Each row comes from the steps of one walk. Every step used is in the known rows, and no mark comes twice. Write the walk behind each row, first mark first.
Known rows:
W > C: [ 14  -1   3  -8   7   3   9   5  -8   9   7   8  -6  -2 -15  -4  -4   2
  -1 -10  -9 -17   7  -7  14  14   7   6  -2  -3  16 -19   3  -4  -2   2
   0   5   5   4  -5 -16   6  -1  14   1   4  -4   7  12  10   5 -17  10
  -4   6   4   0   8  -1 -10   7 -12]
C > W > X: [ 11  -4   0  -1  -8  10 -11   1  10 -11  -9  13  -9   8   0  -9  15   6
   3   9 -14  20  10 -11   9   6   1  10  14   1   9  -1  14 -10   7 -12
  -4  12  -2   9   4 -20  13 -19   8  11   1  11   6   9  -5  15  -1 -12
 -17  -6   5   9   0 -12  -8  -4  14]
S > X: [  1  -8   3   0   0 -11   9   8   6   8  -1   1   9  24  13  -7   2  -9
  12   7 -21 -23 -15   0  -2 -16  -3   3   6  -6 -24 -10  -2   6   4  -8
   2  -3  -9  -3 -21   8   4 -12  -8  19  -2  -5  -4   7   6   3   3  12
  -9  -1 -14  -3  -7   2   4   1   0]
U > M > C > W > X: [ -2   5 -10   1 -10   0  -5  -2  -3  -6   9   1  -3 -10   5  10   3   9
  21   3  -6   5  14 -11  15   8 -17  10  16   1  23 -25  20 -10  -6 -20
   4  19   8  -8  -4 -25  17 -17  35 -13  -1   4  14   6  -2   1   5  -9
  -4  -3   2   4   8  12 -14  -5   3]
S > D > W > U: [ 18 -10   2   8  12  -3 -18  -3  13 -16 -18 -10 -13  22  15   2  -2  -6
  -3   1   2  -1   1   2  17  -2   2 -11  12   4   1   5   5  10  -5 -10
 -20 -13 -15  -4   8  -4  17  -6  26  30  18  23 -26  15   5  -8   2 -12
  -5   7  -6  -5  -8  -4   2  -1   8]
B > C: [-23   8   1   8  -5  -1  21  20   4  -2   6   7  -5 -19  -3   1  -7 -12
   3  -6  -6 -16  21   6   7  13  -2  -7  -3  -5   4 -21   0  16  -4  -2
   5   1 -12  -2   0 -15 -11 -10 -15 -11 -23 -11   3   3   1   1  -7  -7
  -1  10   0   7   3  -4 -13  -7 -24]
B > C > W: [-16   9  -7   8 -12   7  13  12  10 -13  -1  13 -12 -19   0  -4  -3  -7
   1  -2 -17   1  27   2  11  15  -6  -3   5  -2  10 -20  10   7   1 -11
  11   8 -13   3   4 -20  -8 -17 -15 -14 -27  -3   7   4  -6   7  -2 -15
  -7   7   5   8   4  -8 -16 -14 -15]
U > W > X > S: [ 10  -4   6  10   8  -1  -2   4 -12   5 -12   1   3 -11  12   1  24  -4
   8   1   3   4  13 -12   8   9  -3  17   7   6  31   4  -3 -10  -7  -5
 -11   0 -27   2 -40 -16  12 -10  32  21   7   8   5  -1 -10   0   2 -10
 -23 -12  -7  -1   1  -3   5   9   5]
M > C > W > U: [ -1  -3   0 -11  -5   0  -3  -7   0 -21 -22  11 -13  12  -9   1   9   6
   3   6  -6  17  15  -7  16  -9   8   7   7  -4  20 -18  24 -23  14  -4
   5   9  15   6  10 -19  16 -21  18  -4  -1  15   7  21  -7   8   1   0
  -4  12   4   4   9   1 -18   3   6]
U > B > C > W > X: [-25  17  -5   5  -1  -1  10  31  -5  -2   7   7  -4  -5   6  -2  -1   5
   9   8   7 -14   7  -6  14  -1  -8   9   7   2  -2 -20   7 -13   3  -8
  -9   3  -3   3  -6  -5  -5 -19  21   1 -20 -12   0  12  -2  -6  -3 -12
 -27  -9  -1   7  -3  -8   6  -2 -16]
M > C > W > X > S > D: [  6  -4   5  -7 -14   0 -12   2  -1 -14 -34  17 -13  14  -4   2   5  -1
   7   2  -7   8   8  -7  20 -12   6   7  10  -8  17 -13  17  -9  14  -7
   2  17  13  -2   9 -25  20 -29  26   4  -3   5   3  10  -5   8   1   1
 -13   4   3   9   2  -1 -24   3  -1]
B > C > W > U: [-13   6  -5   5   1   6  16  12  10 -18   4  16 -17 -12  -3  -2   1  -3
   0   2 -15   6  32   2  15  16  -5  -4   2   2  13 -21  15   4   1 -11
   8   4 -16   8   4 -21  -4 -18  -2  -3 -21   5   7  14  -1  12  -5 -15
  -8  11  -3  11   8  -9 -14  -9 -11]
C > W > U: [ 13  -4  -7  -4  10   8  -8 -10   8 -22  -1  12 -17  13   2  -4  15  10
  -5  10 -13  30  14  -4  13   5  -3   2  11   8  12   2  21 -18   8 -11
   3   4  -6  13   8  -8  10 -12  17  10   2  22   6  16  -5  14   2 -10
 -11   2  -5   5   4  -7  -1  -2  17]
D > W > U > M > C: [  5   3   8   4  18   2   2  -7   4 -15   4 -10  -5  -9   9   4   6   7
   7  13  10  11  23  -5  12  12   2  -5  19  10  33 -15  14 -17  -9  -6
 -14  -5  -9   0 -16 -12  22  -3  39   9   8  30  -6  27   8  -1   2 -17
  -4   2  -4 -11   2   9   0  12  17]
S > D: [ 14  -9  -7   5  -3  -8 -19   1   9  -6 -13  -5 -10  23   9   5  -9  -8
  -1  -8  -3 -13 -14   5  13  -8  -8  -6   2  -2 -14   8   0  20  -1 -12
  -8  -4  -7  -9  17  -1   6  -8   7  17  11   2 -20  -2   1  -8   3  -1
   1   7  -2   2  -6  -5  -2 -11  -6]
B > C > W > X: [-15   6   1   7 -10   6  14  20  12  -9  -2  16 -12 -14  -2  -5   3  -8
   5   1 -16   0  29  -2  13  16  -2   0   6  -4  11 -21  10   9   1 -12
   3  10 -14   4   3 -28  -1 -22  -7  -4 -21  -2   8   9  -2  12  -7 -16
 -13   5   5  13   4 -13 -19  -9 -13]
X > S > C > W > U: [ 20  -2   0  -1   4  17  -9   5 -20  -8   3  23 -22  -4  11  10  -5  -3
  -5  -2 -11  -7   8  15  23  -7  -5  -8   7  11  20   1  12  -3   6  -6
  22  14   3   3 -19   9   1 -11  35  10 -16  -1   8 -10   4  14   4   7
 -18 -16 -20   4 -14  -5 -15   3 -12]
M > C > W > X > B: [ -1   2   8 -12 -15  -1  -1   5   4 -21 -22  13  -6   6 -13   2   9   8
   9   5  -7  13  10 -13  14 -15  15  12   6  -7  18 -18  17 -20  12  -2
   5  12  20   4   5 -25  16 -28  26  -9   0   4   9  16 -10   5   2  -2
  -9   1   3   7   4   0 -18   6  -1]
M > C > W > U > B: [ -5   2  -2 -11  -2  -3  -3  -2  -6 -19 -17   9 -11  14  -6   1   8  10
   3   9   0  11  11 -11  18 -13   4   9   6  -2  17 -20  22 -28  16  -5
   2   8  17   6   9 -14  15 -22  27  -1  -4  10   6  23  -7   4   2  -1
 -10   8   2   4   8   1 -10   5   5]
M > C: [ -9   0   4  -8 -10  -7   2   0  -7  -5 -21   3   1   4 -11   5  -1  -1
   5  -2   2  -4   6  -5   6 -12   8   5   0 -11  11 -19   8 -10   9   4
   4   6  20  -3   7 -14   9 -12   7 -10  -3  -3   2  11  -4  -2   0   6
   4  10   7   2   6   7 -16   5  -5]
C > W > X > B: [ 12   5   4  -6  -5   9  -6   7  16 -24  -1  16  -8   5  -2  -4  14  12
   8  11 -15  24   5 -11  12  -5   8  12  10   4  10   0  13 -17   6  -8
   2   7   0  10   0 -15  11 -23  26   4   3   8  11  10  -8   8   3 -12
 -20 -13  -3   9  -2  -7  -4   1   9]
W > U > B > C: [-13   7   3  -1  30  -9  17  20  -7  -2  18   3 -10   7   1   6   4   8
   4   9  12  -8  10  -2  15  -1  -7   2  -3   9   4 -18  10 -13   1  -4
 -15 -12  -6   9  -2   3   2  -7  36  16  -5   4  -2  26   8  -2  -5  -3
 -17   7 -16   6   3  -3  10  11  -8]
S > X > M > C > W: [  0  -6   3  -4 -16 -10   6  13  -2  -7   0   9  -5  20  14  -2   0  -6
  26   4 -27 -21 -13   0   3 -17   1   3  15 -11  -8 -22  15  -3   6 -15
  19  19  -3   0 -15  -5  13 -18  18  -1  -6   3  20   8  10   3  10  13
 -12  -6 -15   1  -5   6   1   3  -4]
U > M > C > W > X > S > D: [  7   5 -10   3  -6   0 -13   1  -6  -9   3   6 -10  -3  11  14  -2   4
  21   2  -5   2  10  -6  22   4 -22   5  16   2  23 -21  18  -3  -5 -22
   5  22   2 -11  -4 -21  20 -20  45  -7  -1   2  10   0   0   1   9  -7
 -10  -7  -3   5   3  13 -16  -5  -1]

Which walk is each row?
[  7   3  -9  -4  14   7  -7  -3   0 -22   4   9 -14  15   6  -4  13  15
  -1  15  -4  24   8  -7  15  -1  -6   7  10  12   7  -2  21 -27   9 -12
  -5   1  -2  13   2  -1   9 -13  29  11  -1  17   5  17  -5   9   3 -10
 -21  -4  -8   3   2  -8   8   0  15] -> C > W > U > B
[ -7  24   4  -3   8   2  18  23  15 -34  32  13 -12 -19  -2  13  -3   9
  13   6 -10   5  16   2  16  -3   0   0  -3  10  15 -15  10 -10  -5  -7
  16  -1  -7   4   0 -10  -9 -20  38 -18 -12  -4  18  12  -3  -7   3 -10
  -6 -10 -17   6   3   8   0   1 -21] -> X > B > C > W > U > M
[-29  19  -5   5   3  -7  14  30 -11   3  12   1   0  -9   5   2  -7   3
   6   3  15 -23   4  -2  10  -4  -9   5   0   3  -6 -20  -1  -6   1  -3
  -5  -2   1  -1  -8   5 -11  -9  17  -4 -24 -18  -3   7   1 -13  -3  -6
 -19  -5  -4   2  -4  -2   7  -1 -23] -> U > B > C
[  9  -2  11   8   1  -7 -10  15  22 -16 -16  -4  -8   8  12   5  -5  -9
   8  -1   2 -11   1   0  19  -3   4  -8  10   0   1  -2  -1  17  -7  -8
 -17  -8 -15  -7   1 -14  14 -18  30  23  11  10 -23  14   4 -11   0 -15
 -10   0  -4   1 -11  -6  -6  -3  -8] -> S > D > W > X > B > C
[ 16  -7  17   3   6   0  -8  20   0   9 -13  14  -8  13   4   6   3  -7
   7   2   3  -8   0   1  16  -3  -3   2   6   0  10   4  -3  14  -1  -5
 -13   8  -9  -4  -8 -11  18 -16  39  31   9  -4  -3   0  13   8  -2   2
 -25  -9 -15  14  -9  -6 -11  12  -7] -> W > X > S > D
[ -2   4   9   7   5  -4  12  15   2  -7   0  -1   4 -19   6   3  23  -1
  14   0  -2   0  14 -17   7   8   5  20   1   6  24  -4  -4 -10 -11  -5
 -10  -7 -26   4 -34 -24   5 -18  29   9   5   5   6   7 -15  -9   1 -15
 -16  -9  -4   1   6  -5   9   6  -4] -> U > W > X > B > C
[ -2  -2   4 -10 -17   0  -5   0   1 -11 -29  11  -6   7 -10  -3  10   3
   7   3  -8  13  13 -12  14  -9  11  12   8  -9  19 -19  18 -16  14  -4
   2  14  18   2   4 -27  19 -26  14  -4  -1   6   7  15  -9   9  -1  -2
  -7   7  11   7   5  -4 -22   2   6] -> M > C > W > X
[  1  -2   5  -8 -13   2  -6   3  -6 -14 -29  17  -8   6  -8   0   8   2
   6   5  -5  11  14  -8  16 -10   7  10  10  -9  23 -17  18 -17  14  -4
   7  19  15   2   3 -24  19 -26  24  -2  -5   4   9  11  -6  11   1   1
 -14   2   4   8   3   0 -25   7   3] -> M > C > W > X > S
[  9 -10 -12  -4 -23  15 -13  -4  -7  -6   3   9 -17  -2   8   1  -6   0
  -4 -10 -23 -16   0   5  17  -2   5  -3   5   3   0  -8  18   0   3 -13
  15   9  15   3  -9   0  -5 -15  -3  -6 -12   7   2  -3  -9  10  -1  -2
  -3  -7   4   3 -11 -17 -14 -16 -11] -> S > C > W
[ 12  -2  -4   4   7   0   5  -6 -15   1  -3  -4   1 -12   4  -3  16  -3
   2  -9  -6  -6  14 -18  11  20   1  19   4   3  28  -8   0 -14 -10  -5
  -4  -3 -19   6 -31 -21   4  -2  19   5   5   8   5   7 -12  -5  -7  -5
  -8   1   6 -10  11  -3   7   1  -2] -> U > W > C
[ 21   1  -5  -1   5  17 -10   4 -22  -8  12  22 -22 -10  15  14  -7   0
   0  -2 -10  -9  11  14  26  -1 -13  -9  10  13  24  -2  15  -2   0 -12
  22  17   1  -2 -21   6   1 -10  44   5 -16  -1  11 -11   6  13   5   4
 -18 -19 -22   3 -12  -1 -13   1 -13] -> X > S > C > W > U > M
[ -5   7   6  -3   0  -6  21  24  18 -17  13  10   0  11  10   0  -1  -6
  20  10 -31 -22  -8   1   5 -21   2   3   3  -3 -19 -17   0   0   4  -8
  15  -3 -10  -1 -20   4  -5 -26   7   2 -14 -11   8  12   1  -3   5   7
 -12 -10 -22   0  -9   5   2  -1 -15] -> S > X > B > C > W
[ 26   2   6   5  12   7 -14   5  -7  -8 -16  11 -15   2  14   6 -11 -10
  -4   0   2 -10   5  12  23  -1  -6 -12   9   5  20   6  -1   7  -3  -3
   3   6 -12  -7 -13   1  10  -3  43  19  -2  -2  -9  -7  12  -2   4   3
 -19  -9 -16  -5 -14   4  -9  10 -11] -> X > S > D > W > C
[ -2   8 -16   1 -11   0  -6  -6  -6 -10  10  -1  -4 -13   7  11  -1   9
  18   2  -7   7  12  -8  14   8 -19   6  15   2  22 -24  20 -11  -5 -19
  11  18   6  -9  -2 -21  13 -12  28 -21  -4   3  14   2  -4  -1   8  -8
   1  -3   3   1   8  15 -12  -9   2] -> U > M > C > W
[-14   8   2   7 -14   8  12  23   9 -12   2  18 -15 -18  -1  -2   0  -6
  11  -3 -17  -3  28   0  12  19  -2  -1   8  -4  16 -23  13   9  -1 -13
   9  17 -16   5   3 -32   0 -21   3 -10 -21   0  18   7   2  11  -4 -15
 -15   2   3  15   4 -10 -15  -9 -17] -> B > C > W > X > M
[  2  -2   0  -4  23  -8   7  -1  -5  -4  19   0  -9   3   0  15   8  10
  11   5   3   5  15  -5  16   7 -13   2   3  10  22 -20  19  -9  -5 -10
  -8  -1  -2   0   0 -13  16  -6  44   7  11  16   6  21   8   3   1  -1
   0  10 -13   4  13   9  -3  10   6] -> W > U > M > C
[ 11  -8  -1  -7 -19  15 -10   8  -2 -10   9  13 -16  -2   2   4  -2   4
   4  -8 -22 -17   0   1  21  -7  11   3   5   4   3  -9  16  -3   3 -12
  11   7  14   5 -15  -5   1 -23  15   0  -7   4   4   3  -7   8  -3  -2
 -10 -14  -3   8 -12 -18 -15  -8 -14] -> S > C > W > X > B
[  2   8  -8   0  -7   2  -5   0  -9  -6   9   7  -7 -10   8  13   2   7
  21   4  -4   6  16  -6  18   6 -20   7  17   3  28 -23  18  -8  -5 -18
   8  23   4 -10  -9 -21  18 -17  43 -12  -4   1  17   0   1   3   7  -7
  -9  -9  -2   4   5  14 -14  -1   0] -> U > M > C > W > X > S
[ -9  23   5  -3  -2   4  17  24  17 -35  18  14  -8 -17  -6   8  -6   5
   9   4 -11   2  11   2  10  -7   7   1  -3   5   8  -9   4  -8   0   0
  17   0  -2   5   0  -9 -12 -20  21 -21 -17  -8  14   6  -7  -8   4  -8
  -7 -11 -12   4  -1   4  -2  -1 -23] -> X > B > C > W
[ -6   8  11   6  22   0  10  10   3 -14   4  -7  -4  -5  11  -2   5   5
   0  15  16   3  20  -4  12   6   4  -5  14  11  21 -13   8 -19  -5   0
 -19 -14 -12   6 -18  -2  11  -3  32  17  -1  22 -12  30   7  -5   0 -19
 -16   0  -7  -9  -4   0   9  13  10] -> D > W > U > B > C
[ 21   1   2   5  10   2 -16   8  -8  -6 -15  13 -14  10  13  10 -12 -11
  -2  -3   2  -8  -3  15  18 -10 -12 -11   4   4   8  14  -4  13   2  -5
   7   8  -9  -9  -3  10   4  -5  33  18  -4  -8  -7 -16   9  -2   7   7
 -15 -10 -20   1 -11   5  -7   4 -12] -> X > S > D
[  3  -4   6   7  -3  -6  -1   5 -12  -1  -9  -1   1 -11   8   2  23  -1
  18  -3   0   0  11 -17   6  11   4  20  11  -2  31  -7   6 -14 -10  -8
  -7   7 -20   3 -30 -30  18 -12  37   7  10  15  19   5  -9  -5   4 -11
 -17  -7   1   1   8  -3   9   8   5] -> U > W > X > M > C
[ 11  -3   0  -1 -13  12 -11   5   6 -15  -3  17 -14   2   3  -5  13   8
  11   5 -17  19   9  -8   8   9   2   7  16   2  15  -2  19  -9   3 -13
   4  21  -6   9   2 -22  17 -18  24   3   2  15  20   3   1  14   3 -11
 -21  -9  -1  11  -1 -10  -3  -1   9] -> C > W > X > M
[ 11  -1  21   7   2  11  -4   8  -1  -3 -13   3   0 -12  10  -2   2  -3
   3   8   7  -5  15  -1  13   5  11  -5  19   4  27  -5   2  -4  -5   1
  -9   2  -8  -1 -31  -9  19  -9  31  21   1  14 -10  10   9   5  -3 -13
 -20 -17  -5  -5 -14  -6  -9  14   6] -> D > W > X > S > C
[-13  23  12  -4   2  -2  23  27  12 -24  23  10  -3 -20  -8  12  -9   2
  10   1  -3  -8   8   3   8  -9   9  -2  -9   4   6 -10  -3  -1  -4   4
  15  -5  -2   0  -1  -4 -13 -15  21 -18 -15 -14  11   6  -2 -13   0  -3
  -2 -10 -14   4  -2   6   0   5 -30] -> X > B > C
[ -1   4  -1  -5 -19   1  -5   5 -12 -19  -2  13 -17  -6   1   7  -3   6
  18  -4 -10   3   5   1   6   3   4   0  13  -6  24 -15  24 -15   4  -9
  23  29   9   3   4 -20  14 -10  35 -26  -5   9  35  -2   5   1  10   1
  -5  -6  -1   5   2   6  -3   5  -7] -> X > M > C > W
[ -3   7   5  -2   8 -10  22  25  16 -18  25   9  -2   8  13   5   0  -1
  24  11 -30 -20  -3   0  11 -17  -5   4   6   2 -14 -21   6   1  -1 -15
  12  -2 -16   0 -20   1  -1 -25  24   6  -9  -5  10  18   5  -1   7   4
 -13  -8 -28   0  -4   8   4   1 -13] -> S > X > B > C > W > U > M
[  8   0  13   5  19   4   2  -7   9 -14  -5  -7  -4  -3   9  -3   8   5
  -2  13   8  15  19  -4   8   9   9  -8  14  11  23  -4   7 -14  -5   1
 -16 -12 -13   5 -13  -5  16   1  28  18   9  29 -12  26   5   1  -1 -15
  -7   1  -6 -11  -2   1   5  13  19] -> D > W > U
[ 15  -1   2  -1  -2  14 -11   4   3 -13 -13  21 -11   4   4  -5  12   4
   2  10 -12  22  12  -5  14   2  -2   7  15   3  19   4  12 -11   7  -8
   2  17  -6   7  -6 -14  15 -19  25  14  -3   7   9   1  -1  18   2  -8
 -25 -11  -5  11  -4  -8 -11   1   9] -> C > W > X > S
